What can hang from each mark
Z49: Z153
Z488: Z819
Z153: Z49 Z90 Z442 Z866 Z892
Z892: Z153
Z866: Z153
Z819: Z488
Z934: Z153
Z442: Z819

Each row was made from one small tree. The marks that hang from a mark follow it in brackets, in the order of their numbers. Every link used is in the known rows. Write each row's tree.
Known rows
Z442(Z819(Z488)): [-2.038 -2.467  0.506  0.176 -0.229  1.280 -0.673 -0.289 -0.501 -1.328
 -1.951  0.212 -0.945 -1.836  0.896  0.062 -2.964  0.492 -0.316  0.994]
Z49(Z153(Z442(Z819) Z866 Z892)): [-2.214  0.491 -0.284  0.748  0.698  1.635 -1.102 -1.079 -0.174 -1.130
 -1.930 -1.097  2.327 -0.998  0.070  0.564 -4.638  1.910 -0.617  1.122]
Z866(Z153): [-1.873  1.288  0.763  1.259 -0.060  2.896  0.010 -0.440 -3.056 -0.976
  1.397 -0.113  1.889  0.705 -1.756  0.143 -3.128  1.142 -0.190  0.452]
Z934(Z153(Z90)): [-2.417 -0.821 -0.027  0.776  0.289  2.137  0.567 -0.759 -0.742 -0.168
  0.500  0.710  3.148  1.744  0.009 -0.510 -3.869  1.580  0.840  2.004]
Z892(Z153(Z866)): [-2.630  1.768  0.479 -1.563 -0.961  2.423 -0.592 -0.522 -1.498  0.326
 -0.063 -0.357  3.397  0.449  1.124 -0.392 -2.314  1.636 -0.582  0.525]
Z892(Z153): [-2.119  1.237  0.871 -0.564 -1.023  1.645 -0.414 -0.379 -1.706  0.711
  0.985 -0.208  2.506  1.146  0.320 -0.632 -2.213  1.025 -0.598  0.861]
Z934(Z153(Z49 Z90 Z442 Z892)): [-1.902 -1.012 -0.646  0.981  0.153  2.183 -0.128 -1.052  0.880  0.335
  1.165  0.641  3.123  0.398 -0.764  0.214 -5.130  3.150 -0.361  2.400]
Z488(Z819): [-1.862 -0.592  0.691  0.021 -0.437  1.578 -0.432 -0.861 -0.447 -0.652
 -2.368  0.439  0.078  1.018  0.486 -0.428 -2.495 -0.216 -0.306  1.456]
Z49(Z153(Z90)): [-2.003  1.075 -0.159  2.097  0.968  2.431  0.571 -1.317 -0.960 -1.212
 -0.211  0.054  2.774  2.242 -0.872 -0.397 -3.735  1.086  0.899  2.348]
Z866(Z153(Z49 Z90 Z442 Z892)): [-1.452  0.972 -0.443  1.764 -0.002  2.916  0.051 -0.965 -0.755 -0.535
  2.533  0.627  3.175 -0.492 -2.366  0.801 -4.768  2.987 -0.361  1.245]
Z866(Z153(Z90 Z442(Z819) Z892)): [-1.817 -0.029 -0.050  1.460  0.062  1.529 -0.084 -0.485 -1.083 -0.678
  1.697  0.492  3.285 -1.506 -1.402  0.684 -4.617  1.869  0.290  0.356]
Z892(Z153(Z90 Z866)): [-2.731  1.650 -0.051 -1.288 -0.737  2.481  0.122 -0.746 -0.866  0.263
  0.414  0.476  4.770  0.595  1.245 -0.480 -2.645  1.891  0.416  0.912]
Z892(Z153(Z49 Z442)): [-1.183  1.278  0.273  0.196 -1.055  2.117 -0.789 -0.700 -0.432  1.259
  1.459 -0.348  1.510  0.508 -1.155 -0.262 -2.522  2.448 -2.502  1.433]
Z934(Z153(Z49 Z90 Z442)): [-1.470 -0.788 -0.610  1.517  0.272  2.606  0.222 -1.079  0.512  0.345
  1.016  0.554  2.187  1.032 -1.472 -0.143 -4.166  3.007 -1.040  2.563]
Z934(Z153(Z49)): [-2.091 -0.661  0.184  0.693  0.077  3.044 -0.435 -0.785 -1.170 -0.217
  0.284  0.131  1.172  1.791 -0.760 -0.135 -3.929  2.634 -0.937  2.448]
Z49(Z153): [-1.887  1.161  0.375  1.791  0.731  2.326 -0.125 -1.105 -1.646 -1.152
 -0.714 -0.768  1.377  2.097 -1.011 -0.302 -3.415  0.850 -0.078  1.927]
Z153(Z49 Z442 Z892): [-0.810  0.270 -0.283  0.764 -0.440  1.802 -0.367 -0.980  1.488  0.469
  0.822 -0.231  1.199 -0.911 -1.039  0.544 -3.614  2.164 -2.180  1.713]
Z153(Z49 Z90 Z442(Z819) Z866): [-1.210 -0.114 -1.539  0.418  0.247  2.800  0.252 -1.135  2.263 -0.551
 -1.085  0.792  2.163 -2.080 -0.264  0.484 -3.164  3.471 -1.956  1.901]

Which tree is each row?
[-1.668  0.867 -1.623 -0.297 -0.010  2.961  0.372 -1.460  2.793 -0.198
  0.035  0.753  4.335 -1.724  0.232  0.758 -4.187  3.402 -0.709  1.754]  Z153(Z49 Z90 Z442 Z866 Z892)
[-1.473  0.102  0.162  1.429 -0.173  2.351 -1.094 -0.489 -1.610 -0.727
  1.451 -0.073  1.304 -1.459 -2.138  1.069 -4.667  2.965 -1.496  0.855]  Z866(Z153(Z49 Z442(Z819) Z892))
[-2.281 -0.436 -0.501 -0.327 -0.010  2.902 -1.000 -0.999  0.417  0.030
 -0.288 -0.328  2.716 -0.424 -0.066  0.562 -4.916  3.495 -1.320  1.685]  Z934(Z153(Z49 Z442 Z866 Z892))
[-1.774  1.565 -0.817  1.631  0.993  2.696  0.366 -1.548  0.283 -0.953
 -1.007 -0.487  3.329  0.621 -0.902 -0.061 -3.696  1.787 -0.210  1.721]  Z49(Z153(Z90 Z442 Z866))
[-1.248  1.107 -0.042  2.105  0.134  2.441  0.685 -0.758 -1.386 -0.395
  2.135  0.304  2.932 -0.039 -2.504  0.165 -3.385  1.462 -0.341  0.560]  Z866(Z153(Z90 Z442))
[-2.894 -0.371 -0.405 -0.271  0.373  2.945  0.395 -0.923 -0.504 -0.577
 -0.518  0.548  4.060  1.014  0.806 -0.264 -3.966  2.169  0.862  1.618]  Z934(Z153(Z90 Z866))
[-1.474 -1.285 -0.565  0.798  0.006 -0.235  0.436 -0.599  2.020  0.212
  0.300  0.757  3.212 -2.222  0.584  0.267 -3.866  0.907  0.175  0.945]  Z153(Z90 Z442(Z819) Z892)
[-1.900  0.630 -0.792  1.556  1.042  2.117 -0.048 -1.302  0.189 -1.218
 -1.564 -0.357  2.750 -0.239 -0.540  0.105 -4.012  2.001 -0.313  1.679]  Z49(Z153(Z90 Z442(Z819) Z866))
[-2.095  1.299 -1.237 -0.256  0.189  4.242  0.919 -1.376  0.929 -1.141
 -0.535  1.203  3.417  0.384  0.384  0.105 -2.976  3.055 -0.189  2.346]  Z153(Z49 Z90 Z866)
[-1.792  1.677 -0.656 -0.501 -0.774  2.902 -0.240 -1.035  0.501  0.781
  0.930  0.336  3.730 -0.099 -0.222 -0.118 -2.948  3.318 -1.461  1.498]  Z892(Z153(Z49 Z90 Z442 Z866))
[-1.847 -0.171 -0.444  0.207  0.124  3.384 -0.658 -1.012  0.087  0.004
 -0.500 -0.438  1.731  0.188 -0.807  0.203 -3.946  3.354 -2.035  1.825]  Z934(Z153(Z49 Z442 Z866))
[-2.023  0.787  0.253 -1.057 -0.927  1.437 -1.065 -0.379 -0.564  0.727
 -0.376 -0.627  2.486 -1.257  0.689 -0.112 -2.483  1.941 -1.841  0.194]  Z892(Z153(Z442(Z819) Z866))
[-2.195  1.323 -0.861  1.106  0.862  2.269  0.043 -1.537  0.563 -0.966
 -0.809 -0.411  4.257  0.016 -0.164  0.303 -4.708  1.981  0.554  1.553]  Z49(Z153(Z90 Z442 Z866 Z892))
[-2.433  0.854 -0.220  1.564  0.808  1.893  0.248 -1.313 -0.628 -1.218
 -0.048  0.161  3.719  1.587 -0.133 -0.030 -4.714  1.248  1.622  2.197]  Z49(Z153(Z90 Z892))
[-3.035  0.834 -0.818 -1.324  0.015  2.243  0.877 -1.048  1.011 -0.945
 -0.651  0.932  5.751 -0.751  2.358  0.241 -3.766  1.346  1.965  0.944]  Z153(Z90 Z866 Z892)
[-2.500  1.624 -0.570  1.071  1.014  3.153  0.418 -1.460 -0.785 -1.590
 -1.234 -0.071  3.622  1.503 -0.090 -0.153 -3.801  1.686  0.921  1.988]  Z49(Z153(Z90 Z866))
[-2.406  0.908  0.152  1.014  0.005  2.491  0.393 -0.655 -2.033 -1.038
  2.021  0.784  4.214  0.228 -0.922  0.434 -4.445  1.551  1.556  0.686]  Z866(Z153(Z90 Z892))
[-1.059  1.209 -1.571  0.513  0.190  3.573  0.867 -1.496  2.358 -0.186
 -0.184  0.606  3.017 -0.848 -0.798  0.246 -2.804  3.162 -1.777  2.002]  Z153(Z49 Z90 Z442 Z866)
[-2.506  1.728 -0.391 -1.065 -0.758  3.356 -0.196 -0.961 -0.544  0.111
  0.631  0.721  4.026  0.778  0.614 -0.200 -3.032  3.197 -0.371  1.770]  Z892(Z153(Z49 Z90 Z866))
[-1.429  0.237 -0.217  0.436 -0.750  1.595 -0.499 -0.643  0.155  0.907
  1.350  0.591  2.259 -0.184 -0.649 -0.202 -3.126  2.932 -1.603  1.796]  Z892(Z153(Z49 Z90 Z442(Z819)))
[-3.120 -0.485 -0.806 -0.604  0.200  3.370 -0.263 -1.112  0.077 -0.731
 -0.101  0.896  4.314  0.565  0.887  0.371 -5.329  3.666  0.784  2.346]  Z934(Z153(Z49 Z90 Z866 Z892))
[-1.291  0.059 -0.602  0.899 -0.067  0.542  1.099 -0.956  2.076  0.573
  1.198  0.559  4.088 -0.991  0.038  0.015 -3.480  0.594  0.357  1.024]  Z153(Z90 Z442 Z892)
[-2.704  0.923 -1.300 -1.042 -0.013  3.532  0.448 -1.354  1.365 -1.104
 -0.335  1.274  4.843 -0.484  1.428  0.617 -4.322  3.266  0.854  2.167]  Z153(Z49 Z90 Z866 Z892)
[-1.368 -0.689 -0.038  1.242  0.055  2.596 -0.496 -0.878 -0.169  0.400
  0.528 -0.284  0.854  0.880 -1.615 -0.046 -3.823  2.724 -2.064  2.174]  Z934(Z153(Z49 Z442))
